Each row comes from the steps of one walk. Every step used is in the known rows, and no mark comes twice. Write the walk behind each row, first mark first.
Known rows:
w-u: [ -6.2 -13.9  14.1   5.7  12.5   1.9   9.3   2.2  17.8   2.6   6.2   6.2
  11.9 -10.1  -4.8  11.1  -5.5  -2.4 -24.7  -8.5  -0.2 -12.4  -1.1 -20.9
 -24.0 -18.1]
n-w: [ -5.3   5.5  20.6  -6.4   8.5   5.4   5.4   1.8   2.3   2.7 -30.6  15.7
 -18.8   1.5   1.1  -6.3   2.9  12.9  15.6 -17.7  13.3  12.6  -6.3   5.8
 -21.9 -20.8]
u-w-n-z-d-q: [ -9.3 -17.6  24.7  36.0  32.0  38.4  -9.1   2.6  45.9  -1.5 -10.8 -12.5
 -37.2 -15.3  -3.3 -19.7   1.0  13.3  13.0  17.5  33.9 -28.5 -21.9 -28.6
  32.1 -47.2]
z-d-q-u: [ 23.6 -38.8 -21.5  19.1  30.8  31.0  29.7  -2.0  43.4  -8.8   6.7  -0.9
 -16.8  -8.4 -24.4   9.1   6.7 -21.1  47.6  -4.0  19.4 -34.5 -12.2 -18.5
  -9.4 -13.4]
g-z-d-q-u: [ 21.0 -18.7 -39.4  13.3  33.0   7.4  11.8 -15.2  45.7 -10.0  24.4 -11.5
 -13.6   6.7 -16.0   2.3  11.9  -5.5  51.1 -12.4  33.0 -65.3 -17.6 -37.0
   4.1  10.2]
f-g-z-d-q-u: [  2.4 -11.5 -34.0  31.4  28.3  -2.4  10.2 -14.8  49.8 -15.4  21.0  17.1
 -21.5 -10.4  -3.8  -7.9   0.1  -4.7  46.7 -17.2  36.8 -69.1  -7.7 -38.2
  25.4  10.0]
z-g: [-25.1  -2.9   8.0  18.2   8.9  -0.5  -4.3   0.9 -10.2  13.8   6.5   1.2
 -11.0   3.8  -1.7  -8.7  27.2 -13.5  10.4   1.3  17.3  -3.4  12.8  -1.8
  10.0  30.1]
g-t: [-34.8  11.2  12.1   0.3  -5.7  -2.1 -14.5   6.2  -4.3  -0.9  -7.0  -0.5
 -11.6  -5.0   9.6   8.4  14.2  -1.7   4.2   6.1  -4.0  -9.3   2.1   1.6
  26.1 -20.5]
t-g-q-u-w: [-26.7 -43.1  13.4  20.6  21.0  -8.0  -0.5  -5.0  48.1 -35.2 -32.4 -25.3
 -42.7 -11.7 -10.3  -2.4  28.4   1.7  32.1  -0.7 -29.1   3.1 -23.8 -29.7
 -14.0 -49.9]
d-q-u-w-n-z-g-f: [-16.9 -73.9  31.7  22.5  84.8  32.6 -37.6 -17.2  38.1  -7.4  25.2  -0.4
 -62.9   0.0  -1.7  11.3  40.9   9.9  31.9  23.6  29.7 -14.1 -25.4 -45.6
  54.5 -22.0]
z-d-q-u-w-n: [ 12.1 -52.2  17.3  15.5  47.8  40.7   2.9   1.6  54.9 -13.7 -21.6   4.8
 -63.2 -27.4 -20.8  -5.2  15.4  -7.7  53.3   7.8  37.2 -21.1 -16.1 -28.8
  24.5 -47.0]
f-g-q-u-w-n: [-37.4 -41.7  35.0  35.3  34.6  12.0 -14.8   2.9  45.4 -39.6 -36.5  26.0
 -50.6 -33.9  -1.2 -10.1  11.3  11.6  26.7  -3.3   4.0   2.8  -0.1 -24.8
  41.6 -46.3]
t-g-z-x: [-43.4  16.6 -21.2  14.1 -12.9 -76.3 -27.4 -14.4   0.9  -4.3  20.5 -40.1
  -5.4  26.9  -0.8 -20.1   2.3  30.4  17.4   5.2   0.6 -22.8 -12.8   1.0
  17.2   4.5]
d-z: [ -0.3  -7.5  18.4  -4.8  -0.9 -13.0  -5.0   0.6  -4.3  -8.1  -7.2   5.2
  26.3  -6.3  15.5 -26.9   0.0  10.2  11.3 -12.0   5.8   0.2   5.1  -0.1
  23.5 -29.9]
t-g: [-19.9 -15.1   6.8  10.8 -15.2 -22.3  -7.9  -8.8   9.4 -13.5   4.0 -18.7
 -16.8  -0.7  -2.2  -2.0   8.9 -10.2   6.2   4.8 -15.6   4.0  -9.1 -15.0
 -10.6 -22.8]
g-z-d: [-13.5  27.6 -23.9   2.8   5.6 -10.4   4.2  -3.4  20.5  -1.6  19.0 -11.7
   9.3  26.3  -1.5 -21.3   6.9   3.3  15.3  -9.8  30.9 -55.9  -6.0 -20.8
  12.4  13.6]
q-u-w-n-z-d: [-13.1 -31.0  29.9  35.3  32.1  25.7  -3.3 -16.7  43.3 -31.6   7.3  -1.5
 -26.5  -4.4  -7.9  -1.5  -9.8  19.6  29.0  17.8  38.7 -17.5 -29.2 -23.3
  21.2 -28.3]
g-q-u-w-n: [-18.0 -45.8  28.7  16.6  41.6  24.6  -7.1   7.4  45.6 -31.4 -28.5   3.1
 -45.0 -15.6 -15.9   3.0  17.0   4.1  26.2   4.3   0.1   3.0 -13.2 -25.4
  20.7 -46.2]
u-w-n-z: [-15.9  -6.6  38.0  25.2  17.0  14.3 -29.8  -8.0  13.4  -9.7  -4.5  -5.7
 -26.7 -10.0  13.1  -7.1  -6.8  28.0  -7.7  23.1  20.7  12.4 -19.0 -12.3
  32.3 -21.4]
d-q-u-w-n-z-g: [ -3.9 -61.8  36.4  50.0  51.7  34.7 -22.6 -19.7  38.8  -1.2  16.2   0.4
 -61.9 -22.4  -5.1   9.3  27.2  -3.9  40.7  25.2  40.7  -6.2 -22.0 -27.3
  34.5  -9.2]
w-n-z-g-f: [-47.8 -28.3  29.9  18.1  45.3   8.0 -36.3 -10.6   4.4   2.4  43.1  -1.7
 -18.2  34.1   2.8  -0.7  29.3  12.6  -8.7  16.2  24.1 -12.5  -3.2 -33.3
  47.3  -7.2]
u-w-n-z-x: [-35.0   4.9  27.4  29.5  13.7 -17.5 -35.7  -5.7   2.5  -6.3  -6.8 -17.3
 -18.7  -0.2   3.5 -18.8 -16.9  57.5  -3.2  33.1  22.9  19.1 -17.0  24.4
  44.5 -21.6]
f-g-z-d-q: [-14.6  16.4 -23.0  26.4  13.1  -4.6  -0.9  -2.6  35.2   6.2   8.2  12.9
 -17.7  -7.7   4.5 -35.6   2.9   0.3  20.3 -17.3  34.7 -69.2   3.1 -30.0
  38.7   9.0]
f-g-z-d-q-u-w-n: [-10.5 -26.8   3.3  28.9  47.2   7.4 -16.6 -10.8  59.8 -21.1  -8.3  20.0
 -59.9 -31.2   1.3 -22.2  15.2   6.1  52.0  -5.4  57.8 -56.5 -12.6 -46.1
  60.2 -12.5]

Write each row's walk:
[ 19.1 -59.5  26.5  28.8  41.8  36.9 -21.6 -21.4  45.0 -17.1  10.9  -3.2
 -47.1 -27.1  -3.4  17.0  -5.5  10.9  27.4  21.7  26.1  -4.2 -34.1 -24.4
  25.2 -33.4]	d-q-u-w-n-z
[ -6.7  -5.4  34.2   1.7  21.0  11.4  15.6   2.0  26.8   6.7 -23.0  23.9
  -5.8  -5.5  -4.1   2.4  -4.6  10.8 -11.4 -25.4   9.6   2.7  -8.9 -12.5
 -42.5 -39.7]	n-w-u
[-41.3   2.2   3.2  30.1   0.3   0.1   0.1   7.9  25.6 -11.7 -21.7  17.8
  -5.0  -9.1   4.3 -22.3   4.2   8.3  -7.6 -12.6 -15.5 -13.3  13.9  -7.7
  13.7 -15.6]	f-g-q
[-32.0 -15.5   4.4  -9.8  43.6  -4.7 -13.5  -0.2 -11.0  10.9  15.7   0.6
 -15.8  33.3  -1.3  -8.2  44.3  -5.2   4.7   4.1   7.8 -12.8   7.6 -21.3
  29.2  10.1]	z-g-f
[-41.3 -56.2  35.8  49.5  20.4   5.6 -24.1 -18.5  64.0 -46.9  -1.3 -25.0
 -48.4  -6.8 -13.2   7.9  10.3  15.9  19.3  16.1  -8.7   3.4 -34.8 -42.6
   7.9 -70.2]	t-g-q-u-w-n-z
[  4.8  -7.9  -8.3  36.7  11.7  30.2  13.4  -2.8  35.3   1.0  21.4 -18.8
  -0.8   7.9  -5.7  -8.0  -7.3   5.7   6.8   4.6  12.3 -39.3 -12.3 -19.9
  -0.7 -22.7]	n-z-d-q
[-53.9  -2.2  41.1  18.3  -9.2 -19.4 -19.2   7.3 -12.8  10.9  -7.8  10.7
  -0.8  -5.3  22.9 -26.2  39.8  -9.9  27.7  -0.2  20.9 -15.9  16.4   1.8
  61.1 -25.3]	d-z-g-t
[-26.6 -26.0   3.2 -13.3  25.3 -25.7 -21.2  -7.4   8.4 -19.2   8.9 -15.9
 -18.6  22.4  -2.2   0.3  26.0   5.8  -0.3   0.2 -24.2  -8.0 -11.4 -38.4
   1.5 -28.9]	t-g-f
[-26.7 -20.9  17.0  31.2  28.6   8.2   1.7   2.0  33.9 -34.8 -41.7  16.6
 -27.8 -28.9   4.2 -13.2   9.2  13.4  22.4  -6.5 -10.8   3.2  -6.1 -12.1
  18.8 -23.2]	f-g-q-u-w
[-23.6 -40.7  44.6  45.5  35.5  15.9 -23.8 -23.3  15.5 -13.9  18.7   1.2
 -44.8  -6.0   0.0   7.1  22.1   0.6  30.5  27.0  42.0   4.4 -18.7 -12.9
  34.9  -1.2]	q-u-w-n-z-g
[-43.5 -50.2  26.9  62.3  24.3  23.0  -7.2 -17.2  46.0 -17.1  38.0  -3.8
 -20.4  18.1 -17.9  14.5  21.0  -4.0  23.1  11.3   9.9 -14.8  -6.9 -22.5
  19.3  -8.5]	w-n-z-g-q-u
[-30.2  -5.7  15.2  37.5   2.6  18.4  -1.1  -8.8  31.0 -12.1  26.3  -4.5
  -3.2  13.7  -6.7 -10.2 -16.0   9.7   1.0  10.3  28.3 -20.7  -6.7 -18.2
  22.0 -28.6]	w-n-z-d
[  4.1 -51.4   1.4  46.0  30.6  42.2   3.4 -20.4  62.8 -18.3  38.9  -2.4
 -27.4  -4.3 -25.4  13.8 -13.3  -0.3  34.4  11.3  36.7 -41.3 -20.5 -30.6
   7.0 -42.6]	w-n-z-d-q-u
[-28.8 -27.1  26.1  53.7  40.9  23.0  -3.2  -9.1  36.6 -16.3  -0.8 -18.0
 -23.4   9.2  -0.1  -4.4  28.2  13.3  24.2  13.0   1.2  -7.8 -22.2 -11.8
   3.6  -5.2]	n-z-g-q-u-w
[-21.8  34.8 -25.4   2.0   0.6 -53.8 -18.7  -5.5 -10.6   5.0  17.6 -22.9
  11.6  28.0   3.1 -18.8  -1.9  43.6   6.9   2.8  14.4 -26.5  -5.8  17.9
  29.9  29.7]	g-z-x
[ 23.7 -18.8 -19.7   7.5  51.0  14.0   7.0  -4.3  51.3 -12.9  -4.5  -9.8
 -32.0 -10.9  -8.8 -11.6  20.9   2.9  52.4  -3.3  38.8 -57.2 -28.6 -36.9
  17.4  -2.5]	g-z-d-q-u-w
[ -8.2 -52.0  -2.6  23.2  44.2  -5.1 -17.4 -16.2  73.2 -23.4   3.6 -19.4
 -69.9 -15.5 -17.0 -12.7  30.6 -11.1  66.9   1.8  41.4 -53.3 -32.4 -65.4
  30.8 -44.4]	t-g-z-d-q-u-w-n
[-21.3 -12.4  22.7  31.6  -1.2   8.9 -21.3 -14.2  15.1 -10.9  31.5  -2.2
  -5.4   3.7   1.6   7.1 -17.1  13.9 -10.4  14.7  14.4  -3.0  -8.0 -11.2
  24.0 -19.6]	w-n-z
[-42.0 -35.7  37.9  57.4  29.1  17.1 -19.8 -12.7  50.4 -41.8  -6.4  16.0
 -38.1 -24.4   3.4  -7.1  -4.5  30.6  15.3   7.0   8.3   0.8 -15.4 -24.7
  40.5 -40.2]	f-g-q-u-w-n-z
[-60.0   5.7  21.1  19.2  -3.8  -5.9 -19.0   6.3 -10.3  19.8  -2.5   4.0
 -26.7   4.5   7.2  -3.0  42.7 -25.2  17.6   9.9  15.1 -16.6  11.3   2.8
  39.9   8.8]	z-g-t
[-35.4 -34.0  25.4  49.2  41.6  37.5   4.6  -5.4  64.3 -41.0  -8.4 -10.5
 -21.1   3.9 -15.6  -9.0   2.5  20.6  27.4   8.0  16.6 -21.6 -24.3 -34.4
  15.3 -54.2]	g-q-u-w-n-z-d
[ 22.9 -28.3   0.4  37.4  42.3  37.3  13.2 -10.8  49.6 -20.9  -0.3 -17.9
 -24.1 -13.8  -6.1  -2.0  -1.0  14.8  38.5  11.6  26.9 -27.3 -32.8 -21.0
   4.5 -26.4]	n-z-d-q-u-w
[-42.0 -17.9  22.5  28.6   9.3  -1.4   2.9  13.4  12.2   0.8 -15.3   0.4
  17.2  14.4   6.5 -41.9  40.3  -3.4  16.6 -14.1   0.3  -8.1  18.5 -12.8
  28.1 -27.3]	d-z-g-q
[  6.7  -8.1  -9.4  24.2  41.2   2.2   2.1  -9.2  48.2 -17.4 -12.2  12.2
 -39.1 -26.8   7.8 -24.8  11.3   6.0  52.8  -8.4  44.1 -55.9 -17.4 -34.7
  34.5   3.4]	f-g-z-d-q-u-w
[-28.5 -23.0  22.2 -12.4  41.3 -14.4 -15.8  -0.4 -10.9   3.1   7.3   5.5
  13.1  22.9  16.3 -31.8  42.9   6.4  14.8 -10.2  10.7 -11.1  12.0 -23.1
  53.0 -14.5]	d-z-g-f
[-61.1 -19.4  44.8  53.4  28.5  22.8 -23.9   2.4  29.8  -1.1 -10.6  -9.4
 -36.8   7.3  -1.0 -23.2  32.6  13.7   3.0  14.1  13.6  -4.9  -6.8 -20.9
  41.2 -22.6]	u-w-n-z-g-q
[-73.6  -2.1  58.7  41.2  11.7   6.9 -48.6  -0.8   4.2   5.8  -4.9   0.5
 -51.2  -7.4  17.6  -9.3  37.3   5.9  13.3  34.0  33.1  -6.9 -10.1 -13.8
  76.0 -22.8]	u-w-n-z-g-t
[-40.7 -51.1  35.7  34.3  49.0  23.3 -12.4   4.6  42.5 -16.5 -22.1   7.8
 -56.4 -11.1 -16.5  -4.1  49.0 -14.2  40.1   6.1  16.2  -2.1  -0.4 -20.7
  28.1 -20.8]	z-g-q-u-w-n
[-41.2 -53.5  49.3  53.3  38.5  32.6 -38.9 -11.7  31.4   0.9   7.3   2.4
 -72.1 -26.7   2.1  19.7  41.7  -9.6  47.8  31.4  37.3 -20.6 -21.5 -25.4
  60.7 -30.8]	d-q-u-w-n-z-g-t
[-21.3 -42.2  30.1  42.7  31.8  28.6 -16.7  -9.2  51.8 -39.1  -2.9 -10.2
 -28.5  -5.6  -7.1   6.5   3.3  22.9  12.3  12.4   0.0  -0.2 -27.0 -26.2
  19.3 -46.5]	g-q-u-w-n-z
[-38.1 -63.9  57.5  32.5  41.8   8.4 -15.1   3.7  36.8 -22.0 -30.0  11.2
 -32.1 -15.5  -2.0 -29.7  44.6   0.4  45.6  -4.1  22.3  -3.3   0.8 -25.1
  54.8 -51.7]	d-z-g-q-u-w-n
